Every row comes from one small tree of marks. The marks that hang from a mark follow it in brackets, in the order of their numbers. Every link used is in the known rows. Which tree was each row made from?
Known rows
Z707{Z732{Z175{Z215 Z382}} Z859}: [ 0.09, -0.09,  0.06, -0.04, -0.55, -0.09,  0.50, -0.08, -0.04,  0.17,
 -0.12, -0.16, -0.07, -0.11, -0.04,  0.24,  0.04, -0.21, -0.08, -0.10,
 -0.39, -0.07]
Z801{Z566}: [ 0.11,  0.19,  0.37, -0.25,  0.31, -0.14, -0.21,  0.27, -0.33,  0.09,
  0.03, -0.25, -0.10,  0.34,  0.39, -0.31,  0.00,  0.05, -0.16, -0.20,
  0.04, -0.18]
Z175{Z215 Z382 Z859{Z707}}: [-0.20, -0.30, -0.11, -0.43, -0.43,  0.15, -0.24, -0.06, -0.07, -0.12,
  0.36,  0.07,  0.12, -0.22, -0.25,  0.15, -0.06, -0.31,  0.10,  0.01,
 -0.15, -0.25]
Z801{Z215{Z175{Z382}} Z566}: [ 0.32, -0.33,  0.33, -0.55,  0.51, -0.31, -0.15,  0.14, -0.15,  0.32,
  0.17, -0.28,  0.10,  0.10,  0.29, -0.14, -0.09, -0.42, -0.20,  0.05,
  0.26, -0.13]
Z732{Z175{Z382} Z707}: [ 0.02,  0.04,  0.12,  0.11,  0.05, -0.75, -0.09,  0.13, -0.37,  0.15,
 -0.23, -0.10,  0.00, -0.12,  0.09, -0.31, -0.09,  0.09, -0.27,  0.67,
 -0.03,  0.33]
Z215{Z175{Z859{Z707{Z732}}} Z801{Z566}}: [-0.09,  0.01, -0.09,  0.43,  0.23,  0.46,  0.03, -0.30,  0.20, -0.04,
  0.00,  0.06, -0.26,  0.19,  0.15, -0.13, -0.01,  0.50,  0.34, -0.56,
 -0.24, -0.07]
Z732{Z175{Z215{Z801{Z566}} Z859} Z707}: [ 0.18,  0.01,  0.04,  0.30, -0.49,  0.38, -0.20, -0.14,  0.22, -0.35,
 -0.20, -0.15, -0.02,  0.09,  0.14,  0.06,  0.72,  0.08,  0.21, -0.42,
  0.12,  0.13]
Z732{Z707}: [-0.20,  0.27,  0.25,  0.03,  0.06, -0.26, -0.32,  0.32, -0.23,  0.01,
 -0.08,  0.05, -0.15, -0.10,  0.42, -0.30, -0.22,  0.28, -0.01,  0.39,
  0.03,  0.07]
Z215{Z801}: [-0.06,  0.29, -0.03,  0.08,  0.26, -0.04,  0.09,  0.22, -0.08,  0.04,
 -0.06,  0.02,  0.11,  0.26, -0.16,  0.02, -0.23,  0.26, -0.04,  0.05,
  0.13,  0.18]
Z175{Z859}: [-0.12,  0.34,  0.06, -0.33, -0.23,  0.11, -0.13,  0.16, -0.15, -0.26,
  0.15, -0.02,  0.10, -0.08,  0.25,  0.13,  0.04,  0.10, -0.02, -0.04,
 -0.09, -0.05]
Z801{Z215{Z175} Z566}: [ 0.26, -0.08,  0.35, -0.34,  0.58,  0.02, -0.08,  0.12,  0.02,  0.08,
  0.10, -0.21,  0.04,  0.14,  0.74, -0.17,  0.06, -0.17, -0.16, -0.03,
  0.42, -0.21]
Z215{Z801{Z566}}: [ 0.17,  0.22,  0.18,  0.04,  0.39,  0.02, -0.09,  0.20, -0.15,  0.14,
 -0.11, -0.18, -0.03,  0.51, -0.06, -0.16,  0.01,  0.18, -0.03, -0.39,
  0.10,  0.01]
Z382{Z175{Z215{Z801} Z859}}: [-0.11,  0.23, -0.40, -0.19, -0.42,  0.24,  0.03, -0.10,  0.38, -0.52,
  0.08,  0.23,  0.15, -0.07, -0.33,  0.38,  0.07, -0.21,  0.29, -0.24,
  0.44,  0.21]
Z859{Z175{Z215{Z801}} Z707{Z732}}: [-0.11, -0.03, -0.21,  0.55,  0.22,  0.44,  0.20, -0.13,  0.32, -0.04,
  0.10,  0.23, -0.02,  0.04, -0.20, -0.07,  0.00,  0.21,  0.17,  0.02,
  0.06,  0.10]
Z859{Z175{Z215 Z382} Z707{Z732}}: [-0.08, -0.30, -0.05,  0.04,  0.09, -0.05,  0.00, -0.02, -0.05,  0.16,
  0.30,  0.09, -0.03, -0.16, -0.20, -0.20, -0.15, -0.16, -0.02,  0.27,
 -0.15, -0.03]
Z707{Z732 Z859}: [-0.10,  0.46,  0.21,  0.01, -0.15,  0.12,  0.29,  0.18, -0.08,  0.18,
 -0.15,  0.00, -0.29, -0.03,  0.32,  0.10, -0.25,  0.27,  0.04, -0.28,
 -0.44, -0.21]
Z732{Z707{Z859{Z175}}}: [-0.04,  0.37,  0.23,  0.24,  0.16, -0.23, -0.35,  0.37, -0.02, -0.04,
 -0.53,  0.15, -0.19, -0.28,  0.52, -0.03,  0.07,  0.31, -0.22,  0.48,
  0.19,  0.02]
Z801{Z215}: [ 0.11,  0.31,  0.22, -0.35,  0.23,  0.11,  0.09,  0.21, -0.02,  0.09,
  0.19, -0.06,  0.18, -0.05,  0.36,  0.02, -0.08, -0.24, -0.12,  0.09,
  0.19, -0.12]
Z707{Z732 Z859{Z175{Z382}}}: [ 0.11,  0.20,  0.14, -0.04,  0.06, -0.28,  0.11,  0.24, -0.16,  0.31,
 -0.19, -0.04, -0.13, -0.13, -0.09,  0.10, -0.17,  0.01, -0.22,  0.09,
 -0.34,  0.04]

Which tree is each row?
[-0.23, -0.16, -0.33,  0.24,  0.05,  0.07,  0.13, -0.27,  0.10,  0.14,
  0.12,  0.19, -0.06, -0.07, -0.39,  0.09, -0.40,  0.35,  0.26, -0.04,
 -0.36,  0.16]
Z215{Z175{Z382 Z859{Z707{Z732}}} Z801}
[-0.04,  0.05, -0.07,  0.33,  0.22, -0.41,  0.44, -0.22, -0.27,  0.32,
 -0.02, -0.02, -0.11, -0.01, -0.07, -0.37, -0.28,  0.16, -0.16,  0.31,
 -0.44,  0.12]
Z859{Z707{Z732{Z175{Z382}}}}
[ 0.32, -0.25,  0.24, -0.69,  0.09,  0.01, -0.28,  0.03, -0.02,  0.08,
  0.25, -0.27,  0.15, -0.06,  0.27,  0.12,  0.17, -0.45, -0.07, -0.23,
  0.12, -0.16]
Z801{Z215{Z175{Z382 Z859}} Z566}
[-0.16, -0.04, -0.08,  0.41, -0.09,  0.19,  0.48, -0.29,  0.08, -0.09,
  0.09,  0.04, -0.07, -0.05,  0.33, -0.25,  0.06,  0.12,  0.05,  0.14,
 -0.16, -0.09]
Z859{Z707{Z732{Z175{Z215}}}}
[-0.26,  0.07, -0.26,  0.26, -0.48,  0.84,  0.19, -0.28,  0.35, -0.19,
  0.30,  0.22, -0.07, -0.05, -0.24,  0.22,  0.02,  0.19,  0.49, -0.56,
 -0.34, -0.11]
Z175{Z215{Z801} Z859{Z707{Z732}}}
[ 0.15, -0.26, -0.01, -0.24,  0.14, -0.14, -0.28,  0.03, -0.09,  0.04,
  0.02, -0.19,  0.10,  0.25, -0.29,  0.14,  0.04,  0.04,  0.01, -0.26,
  0.04,  0.14]
Z215{Z175{Z382 Z859} Z801{Z566}}
[-0.01, -0.28,  0.10, -0.03, -0.31, -0.47, -0.11,  0.07, -0.20, -0.01,
 -0.04, -0.10,  0.07, -0.20,  0.05, -0.15,  0.06, -0.18, -0.12,  0.58,
  0.09,  0.20]
Z732{Z175{Z215 Z382} Z707}
[-0.03, -0.27, -0.24,  0.32,  0.17,  0.11,  0.12, -0.09,  0.14,  0.20,
  0.18,  0.16,  0.04,  0.01, -0.66, -0.03, -0.15, -0.03,  0.10,  0.09,
 -0.10,  0.18]
Z859{Z175{Z215{Z801} Z382} Z707{Z732}}
[-0.07, -0.39, -0.06, -0.14,  0.27, -0.25, -0.22,  0.09, -0.09,  0.03,
  0.17,  0.10,  0.17, -0.14, -0.18, -0.12, -0.08, -0.27, -0.23,  0.59,
  0.26, -0.05]
Z859{Z175{Z215 Z382} Z707}
[-0.26, -0.29, -0.16, -0.19,  0.18, -0.29, -0.23, -0.06, -0.14, -0.06,
  0.13,  0.14,  0.08, -0.21,  0.05, -0.02, -0.31,  0.09, -0.07,  0.45,
 -0.01, -0.04]
Z215{Z175{Z382 Z859{Z707}}}
[-0.01,  0.09, -0.30,  0.02, -0.08,  0.38, -0.17, -0.30,  0.41, -0.39,
 -0.02,  0.21, -0.11,  0.11, -0.22,  0.04,  0.19, -0.18,  0.36, -0.60,
  0.38, -0.11]
Z382{Z175{Z215{Z801{Z566}} Z859{Z707}}}
[-0.27,  0.44, -0.29, -0.06,  0.09, -0.12, -0.08, -0.15,  0.09, -0.38,
 -0.03,  0.37, -0.09, -0.24,  0.15, -0.11, -0.21,  0.04,  0.08,  0.14,
  0.24,  0.00]
Z382{Z175{Z859{Z707}}}
[-0.02,  0.04, -0.18,  0.04, -0.03, -0.31,  0.09, -0.20, -0.21, -0.06,
 -0.06, -0.01,  0.15, -0.15, -0.10, -0.05,  0.08,  0.00, -0.25,  0.32,
 -0.16,  0.08]
Z732{Z175{Z382 Z859{Z707}}}
[ 0.38, -0.24,  0.12, -0.13,  0.06,  0.00, -0.21,  0.22,  0.09,  0.17,
 -0.29, -0.17,  0.04,  0.24, -0.46,  0.32,  0.33, -0.31, -0.18, -0.34,
  0.21, -0.09]
Z707{Z859{Z175{Z215{Z801{Z566}} Z382}}}
[ 0.22, -0.34,  0.12, -0.34, -0.02, -0.03, -0.19,  0.16, -0.13,  0.23,
  0.15, -0.26,  0.08,  0.42, -0.56,  0.03,  0.01, -0.33,  0.05, -0.43,
  0.06, -0.05]
Z175{Z215{Z801{Z566}} Z382}
[-0.06, -0.28, -0.20, -0.10, -0.40, -0.03,  0.06, -0.27, -0.03, -0.23,
  0.13,  0.01,  0.21, -0.22, -0.13,  0.12,  0.24, -0.26, -0.09,  0.22,
 -0.05, -0.07]
Z732{Z175{Z215 Z382 Z859{Z707}}}
[ 0.01,  0.13, -0.02,  0.53, -0.36,  0.14,  0.15,  0.00,  0.31, -0.15,
 -0.58,  0.09, -0.08, -0.09,  0.11,  0.27,  0.28,  0.23,  0.05,  0.10,
  0.20,  0.10]
Z732{Z175{Z215{Z801}} Z707{Z859}}
[ 0.07,  0.20, -0.11,  0.47, -0.42,  0.39,  0.69, -0.16,  0.32, -0.04,
 -0.32, -0.02, -0.05,  0.08, -0.03,  0.37,  0.21,  0.18,  0.11, -0.34,
 -0.18,  0.04]
Z707{Z732{Z175{Z215{Z801}}} Z859}
